Known rows, with every way that one mark hangs from another:
j_540[j_420 j_710]: [  5.5  -5.9  13.1 -40.4 -31.3 -33.0   7.5  21.1 -28.4  -2.6 -32.5   2.9
  10.4  22.4   6.6  -1.8  27.2   3.1  41.9 -25.2  20.8 -16.9  26.0  11.9
  -7.1  -4.5   2.3]
j_710[j_282 j_579[j_29 j_603] j_873]: [-30.2 -18.4   5.2  24.4  -9.6   0.3 -19.9 -16.1  29.6   9.2  12.7 -15.3
 -13.1   3.8 -20.3  17.3  -0.2  -2.4 -46.6 -20.7 -11.6 -14.2 -12.3 -12.9
  25.6  -7.3  35.4]
j_540[j_420 j_710[j_282[j_29] j_873[j_603]]]: [ 22.6  21.7 -34.3   3.4  20.2 -21.2  15.4  10.0   1.7 -37.4  -5.2  26.0
  10.0   2.8  12.2 -19.5 -28.8   2.5   4.6  15.1   8.8 -20.3 -31.5 -32.1
   9.7  -0.7   3.5]
j_603[j_282[j_29[j_873]] j_540[j_420 j_710]]: [ 44.8  15.8 -26.7   3.4  -9.1  15.6  -0.5   1.6 -23.4   3.9  -4.0  18.4
 -12.1  -9.0   9.3  -5.7   1.9 -16.6  32.1  32.7 -16.0  23.2 -18.8  -1.4
 -10.8   3.0 -18.6]
j_540[j_710[j_282[j_29]]]: [  7.6  11.4 -13.8 -12.2 -33.0   6.7  -1.8  -5.5 -18.0  16.8  14.8 -16.4
  -0.8   4.1  -9.4 -21.7  -7.1  27.7  30.6  16.1 -15.5   6.5 -15.5 -25.8
 -14.5  17.3   4.3]
j_710[j_282 j_579[j_29] j_873[j_603]]: [-26.5   9.2 -19.4  36.5  18.6  22.1  -7.7 -23.4  28.2 -23.5  33.0  -8.8
 -10.5   2.6  -3.6  15.3 -30.1   3.3 -41.1   0.4 -28.1  -6.1 -23.2  -6.6
  13.2 -16.1   7.0]
j_710[j_282]: [ -8.9  17.2  -4.6 -16.5 -18.7   9.4   1.8 -32.2  -2.9  17.9  21.4 -14.2
 -21.4   9.6 -12.5  -9.3  -7.1  42.5  20.3  -5.1 -34.6   8.6  -5.7  -6.0
  -6.2  -1.4  10.9]
j_579[j_29[j_873] j_603]: [ -2.7 -42.7  33.5  -6.4   4.0 -13.5  -2.2  -5.6 -27.1  48.4  -3.2  12.4
 -19.0  23.1  -8.6  18.6  42.4  11.8  15.2 -37.2   6.2   5.1  16.4  19.4
  -9.3   2.2 -17.0]
j_873[j_603]: [ -8.9   6.9  -6.5 -19.1  14.0   1.2  33.6 -25.9 -30.7  13.2  14.8  12.6
  -0.1   7.7  -0.6   6.3  -2.4  33.8  36.3 -16.5 -27.6   7.6  -3.4  19.1
 -29.0 -12.3 -26.6]
j_29[j_873]: [ 15.4  12.7  11.8  -7.9  -1.0   4.5   7.2 -21.8 -40.8  33.6   8.1  11.5
 -28.4  16.0  -3.3  -5.3  24.7  26.8  32.1 -17.7 -19.9  18.2  13.5  18.8
 -29.4   4.3 -20.0]
j_29[j_540[j_420 j_710[j_282]] j_873]: [  6.1   3.9  33.7  -8.8   7.9 -16.4 -13.8  19.9   4.2  -8.0  -9.9  -5.9
 -22.2   5.8  21.7 -28.8  15.7   7.2  -0.9  -1.4  37.0   8.2  33.5   3.1
   4.8  19.6   7.0]
j_579[j_710]: [  5.4 -19.5  18.0 -42.3  -9.2 -10.5   0.7 -14.8 -22.5  40.6  -7.6  -3.2
   8.4  19.4 -37.7   2.6  16.2  32.8  27.8 -21.1 -10.0  -5.5  26.2  21.4
 -13.1   4.5 -23.4]
j_540[j_420 j_710[j_282 j_873]]: [  6.4  20.2  -4.8 -18.4  -5.9 -34.8   0.0   7.7  11.6 -30.5 -24.9   4.4
 -11.1   7.3   3.3 -14.5  -6.3   6.9  -4.3  -3.3  17.0 -24.0  -2.3 -15.2
  17.4  -4.5  34.0]
j_540[j_420 j_710[j_282[j_29] j_579 j_873]]: [ 19.3  31.8 -20.4  22.2 -29.1   0.1 -22.1  15.9   7.7 -29.6  -6.0  -4.6
  10.2   5.1  -0.6 -16.9 -12.6 -21.6 -15.7   5.4  -2.3 -21.8 -12.8 -34.0
  18.0   5.4  31.2]
j_420[j_540[j_710[j_282 j_579[j_603]]]]: [-54.9 -10.1  24.6  -2.9 -41.9 -20.2   1.0 -16.2   8.6  38.5   6.9 -25.9
  18.0 -21.8  18.2  12.2  18.1  19.2 -12.2 -18.3  13.6  -2.1  16.5 -18.1
 -13.5   3.5  29.2]
j_603[j_282 j_540[j_420 j_710]]: [  5.6   3.0 -16.0 -29.8 -22.2  -0.7  11.9  -6.2  -2.9 -10.8 -12.8  -1.8
  -4.5 -15.9   1.5   6.7  -5.8  -3.6  29.7  13.5 -14.0   9.0  -7.9  16.5
  -2.1 -19.6   4.6]
j_579[j_29[j_873] j_603[j_540[j_420]] j_710[j_282]]: [ 13.9 -55.0  21.5  -9.5   9.3 -26.8 -42.5   1.1  31.0  23.2 -30.4  19.7
  -9.2  13.6  -1.7  19.2  20.2  -7.9 -23.3 -11.3  22.7 -12.3  16.7   0.2
  43.0  -4.2 -13.2]
j_873[j_603[j_282[j_29[j_540[j_420 j_710]]]]]: [ 13.9  -3.4  -8.0  -6.6  30.3  16.6  31.6  17.3 -14.2  -7.0  10.4   7.8
  18.2 -11.3   3.0 -14.3 -16.4   3.3  36.3  20.1   8.8   8.5  -9.5   6.3
 -15.0  11.7 -26.6]
j_873[j_603[j_282[j_29] j_540[j_420 j_710[j_579]]]]: [ 12.7  12.1 -47.1  19.2 -15.4  30.7   8.6   0.8  -6.2 -22.3  12.5   2.7
  29.0 -25.9  14.4   6.4 -28.2 -25.8  19.2  28.5 -31.3  11.3 -32.3  -3.3
  -9.6 -14.4 -12.6]
j_579[j_29[j_540[j_420 j_710] j_873] j_603]: [ -5.6 -57.9  62.8 -14.3  11.2 -35.9 -10.5  45.3 -11.2  18.1 -38.6   7.6
  -1.7  22.5  13.2   8.9  56.9 -20.8   1.8 -34.0  67.3  -6.5  48.6  23.9
   4.3  14.3 -10.8]
j_873[j_603[j_282 j_540[j_420 j_710[j_579[j_29]]]]]: [-17.7 -20.5 -23.6   9.9 -12.9  17.9  -5.1   6.1  14.7 -35.9   8.3  -9.1
  21.3 -16.3  14.2  32.0 -15.9 -32.0   0.7  10.8 -12.7   3.1 -12.8  18.7
   8.7 -28.2  -7.3]

Rows:
[-13.4  -3.7  34.4  -7.6 -27.0   1.4 -11.7  31.0  -5.9  -7.7 -16.8 -25.0
  19.0   7.8   9.7  -1.0  28.0 -21.8   1.2 -20.7  26.2  -2.8  46.5  18.3
  -3.7   5.4   8.5]  j_29[j_540[j_420 j_710[j_579]]]
[-14.9   4.4  15.9  -0.7  36.9  -5.2  11.2  -3.1  -0.4  -2.9  21.1  -4.8
 -22.0 -14.4  22.3 -31.9  -9.2  32.6  -2.8  11.8  16.4  29.0  11.6   8.5
 -23.8  18.6 -13.9]  j_29[j_540[j_710[j_282]] j_873[j_603]]
[ -0.7   4.4   2.7 -29.9 -30.9 -27.4  -6.1  10.3  -1.4 -14.6 -15.5  -9.7
  -2.2  13.1   8.2 -14.1   4.4  19.1  25.4 -12.2  12.3 -16.0  10.4 -10.1
  10.3  -1.1  22.8]  j_540[j_420 j_710[j_282]]
[ 35.9  36.2 -59.9  13.9  44.7  32.9  34.1 -28.5   1.3 -18.0  10.0  41.2
  -5.7 -15.2  -2.7  12.0 -41.2 -12.4   3.6  39.2 -45.0   9.7 -55.0  -5.6
   0.6 -24.5 -22.0]  j_710[j_873[j_603[j_282[j_29] j_540[j_420]]]]
[-31.4   8.9  15.7  33.0  12.2  42.3 -25.5 -10.9  39.3  -4.2  28.0 -30.1
 -23.8   5.2 -20.8  10.8  -9.3  -9.2 -64.4   9.2 -14.5   9.4   4.3  -1.2
  18.5   6.0  15.2]  j_710[j_282 j_579[j_29[j_540]] j_873]
[  9.3   4.4 -12.7  18.2 -28.2 -23.6 -13.8  22.3  13.0 -13.0 -16.3   0.0
  17.8  -3.9  -0.3 -11.7  -1.1 -21.0 -20.4 -10.2  18.4 -29.1 -16.5 -37.1
  25.3   5.9  44.9]  j_540[j_420 j_710[j_282[j_29] j_579[j_603] j_873]]
[ 14.5 -23.4  -6.4 -15.0  47.3 -17.6  -3.2   0.0  19.4 -19.1 -29.7  38.6
  16.4  17.0  -8.4  40.2  -6.4 -25.4 -28.8   6.1   6.3 -19.5   1.9  18.9
  27.5 -29.1 -38.8]  j_579[j_29 j_710[j_873[j_603[j_540[j_420]]]]]
[ 21.5  20.1 -42.7  28.1   7.4   9.5  16.9  11.5  -8.6 -35.5   8.1  13.5
  22.1 -15.8   0.0  -8.5 -27.4 -20.7   8.9   9.7 -11.6 -14.0 -35.1  -6.1
  -3.4  -5.1   1.6]  j_540[j_420 j_710[j_579 j_873[j_603[j_282[j_29]]]]]
[-13.3  -2.0   1.2  37.5  51.0  35.7   4.6   3.0  30.1 -28.7  16.2  -0.4
  -0.9  -6.4  -8.1  20.0 -18.9 -27.2 -34.8   4.6  -4.7  -4.3  -6.2  23.9
  18.2 -16.1  -8.2]  j_710[j_579[j_29[j_540[j_420]]] j_873[j_603[j_282]]]
[ -6.3  10.2 -11.2 -21.9  24.9 -29.9  39.1  -3.4 -22.6 -16.0  -6.5  17.5
   0.9  -5.1   0.5  -2.2  -9.1  19.0  11.1  -5.1   3.2  -2.3  -8.2  12.0
 -28.3  -9.1  -7.9]  j_540[j_710[j_873[j_603]]]
[ -1.7  -0.3  12.5 -12.2 -51.2 -15.6 -11.8  21.8 -20.8 -11.0 -22.3 -14.9
  21.3  15.2   8.8   2.6  25.3 -15.6  25.1 -31.4  12.3 -19.8  28.6  12.6
  -2.9  -4.8  15.2]  j_540[j_420 j_710[j_579]]
[-26.5  31.1   6.0 -16.7   3.6 -21.5  18.0 -27.1   6.4  16.5   2.1  -3.5
 -12.2 -11.2   7.6   4.5  -0.1  25.6 -19.5  14.8   8.6   4.5  -1.0 -22.6
 -14.5   1.1  15.4]  j_420[j_540[j_710[j_282 j_873]]]
[  0.4 -62.9  34.5 -10.3   9.2 -29.1 -31.2  -6.6   9.7  49.0  -4.4   0.6
 -12.8  15.9 -25.4   1.0  21.8  30.7  -9.5 -25.9  18.0  -8.8  15.4   4.0
  18.6  14.9 -11.9]  j_579[j_29[j_873] j_603 j_710[j_282]]
[ 25.7  34.6 -40.5  25.7  24.2  37.0   6.4 -41.2  -6.9  11.7  38.2  24.6
 -25.5 -10.6  18.4  -8.2 -29.3  17.2   2.4  39.6 -51.0  41.0 -38.5 -18.9
 -15.9   0.1 -34.6]  j_710[j_282[j_29[j_873[j_603[j_540]]]]]
[-24.0  -7.9  26.1   6.2  -2.9 -27.7 -12.1  24.9  38.8 -17.1 -22.1 -14.2
   1.6 -14.7   6.3 -13.2   6.7 -18.2 -51.5 -17.7  42.5 -19.2  20.7  -7.1
  28.2   4.7  51.3]  j_29[j_540[j_420 j_710[j_282 j_579[j_603] j_873]]]
[-18.3  -2.3  32.2  40.7   4.1  45.2 -40.2  -8.8  19.4  15.2  35.8 -32.5
 -31.0   6.2  -1.5  -0.6  11.0  -1.3 -38.9   0.7 -11.9  27.3  22.7   6.2
   6.0  19.3  -2.4]  j_710[j_282 j_579[j_29[j_540 j_873]]]
[-13.5 -17.4   6.6  -0.7 -48.4   5.4 -32.7  23.3   2.2 -19.6 -23.2 -15.9
  20.8  14.0  12.2  37.3  23.0 -47.9  -8.1  -4.9   5.8  -6.2  22.6  13.4
  14.1 -18.9   1.6]  j_603[j_540[j_420 j_710[j_579[j_29]]]]
[-12.6   0.1  27.1 -24.4  -7.6 -13.5  -6.5  19.0  13.3 -12.0 -13.6 -19.2
  -4.5   6.2  10.1 -20.0   7.0  10.3   5.5  -1.4  28.5  -4.2  29.4  -0.1
   9.8  10.2  16.3]  j_29[j_540[j_420 j_710[j_282]]]
[ -7.8 -12.1   8.1  23.3  -5.1  54.7   9.0 -17.4  -4.3  52.7  37.9 -21.9
   4.2 -23.4 -31.1  -3.0   0.8   3.9   3.0  -1.6 -33.6  22.0 -13.5   5.8
 -13.8  18.1   3.2]  j_710[j_579[j_603[j_282[j_29[j_540]]]]]
[ 17.0  19.3  -7.8  25.5   3.9  30.2   0.5  22.4   3.9 -14.5   4.1 -11.3
   8.6 -13.9 -15.9 -13.6  -9.0 -32.4 -15.2  20.1   2.0  -0.4  -8.1  -3.3
   2.5  13.4  12.8]  j_603[j_282[j_29[j_540[j_420 j_710[j_579 j_873]]]]]
[ 25.8  16.2  -4.4  -0.2  24.1  13.1  17.7  19.4  -5.7  -6.9  -8.4   6.8
  -0.8  -7.1 -19.9 -16.7  -8.1 -13.6   2.0  25.4  10.6   1.5 -10.5  -2.3
  -2.6  15.0  -0.8]  j_603[j_282[j_29[j_540[j_420 j_710[j_873]]]]]
[ 22.6 -40.1  -0.4 -22.5  -2.0   3.2  10.8 -19.5 -17.5  69.4   9.9   5.9
  15.5  -6.7 -55.3  -3.9   2.6  36.9  34.0  -9.4 -22.1  -3.6 -18.9   2.6
  -7.2  16.4 -18.5]  j_579[j_603[j_282[j_29]] j_710]
[-21.3  39.6 -26.5  34.0  12.8   9.2  18.2 -20.3   3.7   1.3  28.8   0.1
  20.1 -23.9  21.7   3.6 -23.5   2.7 -29.3  27.9  -8.7   5.1 -22.2 -38.1
 -20.0   5.8  -1.6]  j_420[j_540[j_710[j_282[j_29] j_579 j_873[j_603]]]]
[ 16.7   5.0  -8.9 -13.3  12.0 -23.6  14.9   8.8 -20.9 -22.0 -21.2  32.2
  -0.4  -3.4  44.0   3.6   8.8 -11.8  20.0   2.8  13.2  12.2   9.3  18.0
 -17.2 -17.2 -28.1]  j_29[j_873[j_603[j_540[j_420 j_710]]]]
